In the rows, zero is written as 128.
Known rows, with every way that one mark hangs from another:
[fima [ligal luba]]: [144 117 125  97  94 111  85 164 162 173  82 109 105 145  98  80 142 176
 137 190 153 143 127 154 130 181  85 133 142 147 162 123 110 155 174 105
 112  67 169 201 155 128 105]
[vasamo buda [luba nivopi]]: [124 153 112  90 152 102  96 144 171 167 116  88 162 125 132  77 123 129
 141 190  94 111 110 175 137 127  87 177 117 171 128  97 146 110 127 101
  58  81 128 137 143 143 126]
[luba [fipel misun] nivopi pufiv]: [ 91 125  94 115 137 142 104 125 191 170 128 154 169 114 136 100 126 127
 118 158 142  89 125 141 122 172  88 178 107 146 162  97 116 112 127  82
 130 116 106 128 150 130 146]
[fipel fima [luba nivopi vasamo] misun]: [105 135 119 127 158 117 132 125 191 168 128 118 219  88 125  97 151 132
 165 158 149  88  79 134 126 166  67 171  58 132 132 106 100 130 179 137
 110  49 123 122 194 127 118]
[ligal fima [luba pufiv]]: [154 108 140  86 130 145  77 169 163 165  84 166 136 136 112  70 127 177
 122 174 158  84 139 137 120 174 112 119 134 181 144 141 114 130 152 110
  97 115 154 217 170 149 130]
[buda [vasamo luba]]: [143 120 113 110  89 111  99 123 173 161 106 141 140 120 124  82 146 152
 126 195 153 103 125 162 114 197  88 148 130 197 124 112 142 142 170 116
  74  77 137 157 155 124 110]
[fipel fima [luba nivopi] misun]: [113 133 142 114 150 102 120 140 159 166 125 105 206  95 111 127 162 149
 168 168 142  91  99 142 130 172  64 173  62 126 138 115  94 129 177 116
 121  61 118 115 190 122 115]
[buda vasamo]: [142 105 107 117  80 125 100 118 171 164 106 164 122 124 121  81 148 155
 118 176 172 112 121 155 118 196 100 149 142 194 130 135 117 153 178 113
 103  60 143 155 149 120 119]
[nivopi [ponuz bamuro]]: [113 108  96 118 110 146 133 116 131 192 136 133 112 103 115  77 139 175
  93 168 152 126 129 142 120 170 117 130 113 129 166 171 122 139 167  92
 111  68 155 163 151 111 139]
[luba fipel pufiv]: [115 113  91  86 105 152 111 123 159 168 113 167 134 132 144  89 120 133
  89 164 136 107 134 149 110 176 106 152 143 184 149 134 128 120 147  77
 128 109 116 147 139 126 139]
[ligal fima luba]: [150  97 155  88 110 132  82 164 142 166  82 143 130 142  98  85 126 182
 138 189 166 108 131 148 137 174 116 134 147 181 152 157 111 150 165 115
  92  91 176 234 173 154 117]
[luba nivopi [vasamo buda]]: [109 139  95 111 153 132 105 114 198 170 116 127 161 117 140  53 120 108
 126 151 112 109  88 161 129 124 104 173 128 175 123 111 129 127 141 116
  84  56 129 146 159 144 138]
[fipel [fima [ligal luba]] misun]: [145 132 127  99 113  79 108 172 181 185  92  89 137 134  88  98 159 186
 156 208 150 129 119 134 146 190  71 131  80 108 174 103  99 135 177 126
 111  73 151 160 148 130 120]
[vasamo luba]: [150 120 114 102 113 113 111 135 156 159 106 108 147 136 122  88 117 156
 132 182 118 123 127 161 133 182  82 149 127 186 145 108 146 126 165 102
  76  78 150 163 157 133 105]
[ligal luba]: [137 110 139  93 107 112 104 153 160 172  92 119 126 162 108 115 137 174
 142 173 162 131 136 155 132 176  92 141 154 178 151 129 125 149 168 101
  98  66 170 203 161 155 104]
[vasamo [luba pufiv]]: [150 123 100  94 129 130 105 145 176 162 105 133 144 133 140  83 127 146
 117 171 114  98 132 150 114 174  85 132 113 189 138  96 147 111 148 101
  75  99 124 161 149 133 117]
[fima [ligal [luba vasamo]]]: [138 113 109 113  97 115  94 136 188 163  76 113 114 142 109  51 131 155
 130 174 157 140 104 153 123 177  89 128 140 149 160 116 122 156 178 124
  95  56 172 205 158 137 116]
[ponuz nivopi]: [120  99 120  93  99 143  82 114 155 175 107 126 143 150 105  81 157 137
 141 161 135 130 121 132 138 185  78 167 143 156 147 144 144 159 183  88
 133  42 139 174 169 118 107]
[buda [vasamo [luba [nivopi ponuz] pufiv]]]: [123 161  98 111 114 132 111 129 195 148 117 155 152  91 147  73 147 132
 110 158 149  86 117 160  76 149 106 148  89 158 133  95 118 133 130  91
  76 124 116 133 148 110 131]
[fima [ligal [luba pufiv vasamo]]]: [141 128  95 108 118 133  98 150 208 165  78 140 121 141 128  45 133 143
 116 163 146 119 111 136 103 167  92 115 130 156 151 105 118 142 161 119
 105  86 161 193 156 136 129]
[vasamo buda [luba [fipel misun] pufiv]]: [115 143  72  87 159 128 105 138 187 161 134 125 167 126 143  90 130 138
 101 215  92  75 143 136 129 172 101 169 102 160 133  93 152  91 113  83
  76 141  95 107 110 139 144]
[nivopi ponuz]: [128 112 113  98 100 137 133 128 145 173 110 145 113 112 127  85 130 164
 109 162 145 126 134 151 100 169 114 140 118 158 160 157 109 149 164  79
 109  77 154 162 144 115 115]
[fipel fima misun]: [135 110 115 111 128 102 122 140 165 184 126 116 158 125 110 107 140 164
 149 186 137 111 121 136 147 190  77 145  73 145 151 118 108 126 174 124
 115  59 128 133 149 125 122]
[vasamo [luba [nivopi ponuz] pufiv]]: [121 152 103  99 140 133 121 147 181 163 119 125 155 101 139  76 130 131
 112 145 118  97 123 163  83 142 102 142  86 146 150  97 122 119 122  80
  84 116 122 146 146 115 124]
[ponuz [bamuro misun] nivopi]: [105  95 109 114 112 148  82 125 121 181 129 138 171 139  87  64 181 175
 134 173 127 133 128 128 177 180  87 168 148 139 168 163 133 148 176 104
 158  38 166 166 180  96 124]
[fipel [fima ligal] [luba [nivopi ponuz]]]: [128 151 114  90 111 113 134 150 140 163 109  90 162  66 126  82 162 157
 140 166 136 118  88 167  94 139  85 159  65  93 161 143  70 149 176  96
 120  64 124 121 173  72 115]
[buda [vasamo [luba [nivopi ponuz]]]]: [123 141 113 107 102 115 113 122 172 156 115 129 146  91 126  75 141 144
 131 174 157 102 114 178  95 163 105 162 101 159 145 102 127 148 139  93
  73  92 135 145 154 109 113]
[bamuro misun]: [140  99 121 116  99 121 106 149 137 164 109 156 157 127 124  82 147 178
 130 175 118 127 146 167 147 174 110 150 144 187 160 148 109 140 167 106
 127  55 171 170 162 125 105]
[buda [vasamo [luba [fipel misun] nivopi]]]: [ 96 122 105 113 108 101  96 114 197 161 130 132 174 105 116 102 140 127
 141 202 161  86 112 163 128 197  83 198 109 160 150  85 143 131 139  95
  94 113 110 117 146 125 131]
[fipel [luba pufiv] misun]: [137 111 117 127 150 142 109 137 167 157 122 170 174 106 121 106 154 159
 130 172 142  72 140 119 104 197  78 139  91 157 115 120 113 135 172  96
 117  91 122 130 172 123 119]
[ponuz bamuro nivopi]: [104  98 106 113 112 156  82 104 138 195 131 116 138 144  89  65 164 148
 126 170 144 128 115 118 160 180  75 163 140 131 153 158 151 158 184 101
 134  34 140 169 173 110 134]

Rows:
[112 151  82 111 171 145 106 128 213 172 117 149 159 119 156  46 121  96
 114 144 104  93  95 149 119 117  98 159 121 171 117  94 127 114 124 110
  82  81 113 139 154 144 150] : [luba nivopi pufiv [vasamo buda]]
[109 132 122 102 139 127 132 123 170 165 118 115 202  97 142  87 144 125
 153 143 138 102  68 156 117 145  73 171  85 155 128 116 102 140 185 128
 106  34 121 138 199 120 111] : [fipel fima [luba nivopi vasamo]]
[118 142 125 114 133  96 107 151 173 167 115  89 185  78 105  91 167 153
 164 188 139 102  90 140 131 166  56 163  59  92 153 108  86 134 187 118
 128  55 123 110 182  91 118] : [fipel [fima ligal] [luba nivopi] misun]
[124 147 100 116 128 136  91 148 215 161  82 124 139 130 122  41 140 125
 133 148 148 117  93 146 108 146  87 137 123 140 162  76 117 137 141 114
 106  79 153 189 166 136 128] : [fima [ligal [luba nivopi pufiv vasamo]]]
[109 141  93  93 105 138  97 124 198 159 116 147 166 110 148  81 134 114
 109 173 148  82 108 173  99 167  93 179 124 195 140  85 138 125 123  88
  92 130 102 124 151 116 135] : [buda [vasamo [luba fipel nivopi pufiv]]]
[ 96 129 104 120 122 143 118 117 142 184 142 123 128  97 116  74 135 148
 113 146 158 118 107 152 125 140 112 150 113 118 169 151 115 137 152  89
 118  69 154 161 159 111 144] : [luba [nivopi [ponuz bamuro]]]
[136 119 132 110 136 109 126 137 148 167 125 118 191 103 115 127 155 173
 153 190 153  91 118 128 131 190  67 154  66 142 135 131  98 135 195 120
 116  59 126 124 175 112 111] : [fipel fima luba misun]
[112 106 102 122 112 137 130 137 110 180 146 153 138 107 118  67 148 202
 103 168 139 119 141 150 140 159 127 139 125 135 180 175 101 134 157  97
 133  72 173 163 155  96 131] : [nivopi [ponuz [bamuro misun]]]
[106 130  63  86 147 164 122 109 197 169 115 168 142 130 165  49 110 114
  79 169 111  91 115 144 107 145 126 164 140 188 129 123 144 110 136  94
  96 109  99 134 127 133 155] : [luba fipel pufiv [vasamo buda]]
[133 124 102 110 151 144 113 118 169 157 114 144 166 108 145  67 133 145
 122 176 125  93 104 140 115 151 103 164 127 178  99 141 130 140 177 109
  76  59 132 147 166 125 120] : [fipel [luba [vasamo buda]]]
[153 130 108  94 111 126  88 170 180 165  83 129 110 144 115  70 143 165
 119 179 147 121 132 141 111 171  83 117 136 148 157 106 112 135 157 102
 115  89 156 194 148 126 125] : [fima [ligal [luba pufiv]]]
[ 83 126 112  87 122 110 119 126 174 179 130 103 178 113 125 120 131 130
 145 180 140 113 103 154 149 164  82 200  80 136 177 105 108 115 152  98
 132  85 110 111 152 126 137] : [luba [fipel fima misun] nivopi]
[121 160 103  89 151 112 115 143 165 169 124  92 149 104 140  78 123 140
 126 177 100 110 115 174 110 117 107 171  97 141 143 112 136 122 122  81
  59 104 126 137 134 129 124] : [vasamo buda [luba [nivopi ponuz]]]
[ 98 129 114  87 109 118 104 124 164 160 112 101 164 121 134  99 117 120
 136 177 128 121 106 181 132 157  94 197 130 173 169 100 147 122 130  82
  97 102 122 152 155 129 117] : [vasamo [luba fipel nivopi]]
[100 153  81  73 108 136 112 147 181 176 102 107 141 105 149  68 131 121
 113 171 121 110  94 170 117 146  82 163  97 129 178 104  99 108 142  88
 141  97  94 114 145  95 148] : [luba [fipel [fima ligal]] nivopi pufiv]
[112 115 134 132 142 119  95 132 162 159 125 128 194 103 110 118 154 147
 164 167 154  94 117 141 129 176  69 176  92 144 128 125 110 150 170 105
 119  65 134 134 188 123 112] : [fipel [luba nivopi] misun]
[106 161  73 110 167 155 129 121 208 167 131 153 148 104 158  40 126 112
  96 129 111  92 103 149  86 115 129 149  95 146 128 111 114 116 122  93
  82 101 119 130 143 121 155] : [luba [nivopi ponuz] pufiv [vasamo buda]]
[147 139  82 101 130 142 125 137 175 158  94 132 165  87 149  44 152 146
 120 166 129  93  85 134  91 165  78 125  80 138 130 115  97 128 186 122
 108  62 115 133 178  93 132] : [fipel [fima ligal] [luba pufiv vasamo]]
[105 129  59 112 161 149 118 114 212 167 128 171 158 120 146  58 117 123
  90 181 113  79 121 121 117 167 112 164 105 161 130 109 143 104 127  99
  97 116  97 124 119 139 161] : [luba [fipel misun] pufiv [vasamo buda]]
[143  97 137 100 118 139  93 140 174 168  76 158 145 135 111  59 109 166
 132 168 171 101 111 148 129 173 118 134 143 186 145 145 128 144 171 132
  84  78 176 241 178 159 124] : [ligal fima [luba vasamo]]
[ 86 150  95  65 123 143 147 134 168 180 127 129 160  96 156  97 129 127
  98 141 140 103 107 161  88 130 120 173  75 134 179 127  92 110 134  66
 131 119  95 118 137 102 140] : [luba [fipel fima] [nivopi ponuz] pufiv]
[ 95 115 147  69 100 137  99 141 145 166 101 133 143 106 107  90 112 154
 123 167 180 111 115 167 108 141 142 177 135 143 185 164 107 143 133  68
 110 133 154 205 157 139 130] : [ligal fima [luba fipel [nivopi ponuz]]]
[110 141 104 101 127 153 121 130 177 167 120 151 137 102 139  84 133 132
 106 131 138 107 124 155  88 138 113 142  98 139 156 126 102 130 130  76
 116 107 132 148 149 116 133] : [luba [nivopi ponuz] pufiv]
[145 135 119  83 141 146 131 147 152 159 111 135 175 108 145 111 154 155
 120 164 130  86 120 136  99 168  75 140  88 165 119 131  92 124 182 110
 111  73 114 127 170 107 113] : [fipel fima [luba pufiv]]
[126 119  98  90  76 122  99 112 169 156 112 142 140 121 132  89 132 145
 110 205 156 104 125 170 114 204 100 180 146 203 145 118 149 141 157  91
  81 107 122 149 138 115 122] : [buda [vasamo [luba fipel]]]
[116 139 118  96 116 113 122 133 156 169 114 100 151  99 127  88 127 141
 130 158 126 119 117 170 107 142 102 165 100 146 165 118 125 128 138  80
  81  94 141 161 150 122 115] : [vasamo [luba [nivopi ponuz]]]
[124 131 132 103  99 103  82 162 177 167  86  90 124 133  97  79 143 150
 161 179 155 139 104 168 132 156  80 148 136 134 172 110 110 148 155 102
 113  64 167 188 167 132 116] : [fima [ligal [luba nivopi]]]
[107 110 105  84 112 109 133 127 159 184 125 120 162 126 128 118 132 154
 129 194 144 112 118 143 144 190  85 172  85 148 173 129 114 121 170 103
 128  87 113 121 132 127 127] : [luba [fipel fima misun]]
[107 147  90 108 148 133 126 115 188 175 125 127 145 104 146  51 122 121
 111 146 116 110  93 158 106 111 126 164 104 145 133 134 122 134 138  96
  79  73 131 145 145 129 142] : [luba [nivopi ponuz] [vasamo buda]]
[ 87 129  99  83 117 129 137 108 182 171 116 112 176 111 148  83 109 107
 128 150 141 119  73 172 132 145  97 190 105 159 167 112 121 124 159 112
 116  62 110 141 159 130 134] : [luba [fipel fima] nivopi vasamo]
[127 166  75  40 154 128 125 148 170 169 122 105 162 124 160  89 124 139
  97 203  80  84 126 158 124 136  99 178  98 168 136  98 144  79 128  90
  76 122  79 103 116 129 140] : [vasamo buda [luba [fipel fima] pufiv]]
[127  90 139  65  93 134  87 147 142 165  86 148 133 136 107  97 114 169
 123 191 171 109 133 156 135 178 121 165 162 179 166 165 117 140 154  91
 113 110 159 214 152 150 124] : [ligal fima [luba fipel]]
[100 129 107  91  90 114 100 111 178 157 115 129 165 114 135  92 138 119
 125 187 154 100  96 185 118 175  95 193 135 193 151 103 148 138 139  93
  87 103 115 139 153 122 123] : [buda [vasamo [luba fipel nivopi]]]
[127 125  95  76  95 137  94 159 170 167  85 135 111 139 121  78 135 159
 106 188 155 121 134 150 114 171 100 144 148 146 177 117 117 130 149  78
 127 118 140 173 133 119 124] : [fima [ligal [luba fipel pufiv]]]
[116 154  95 108 181 157 104 123 199 153 115 152 193 100 160  64 141 112
 118 146 111  69  93 141  98 118  97 167 106 171  97 105 115 127 144 103
  81  84 107 124 174 132 136] : [fipel [luba nivopi pufiv [vasamo buda]]]
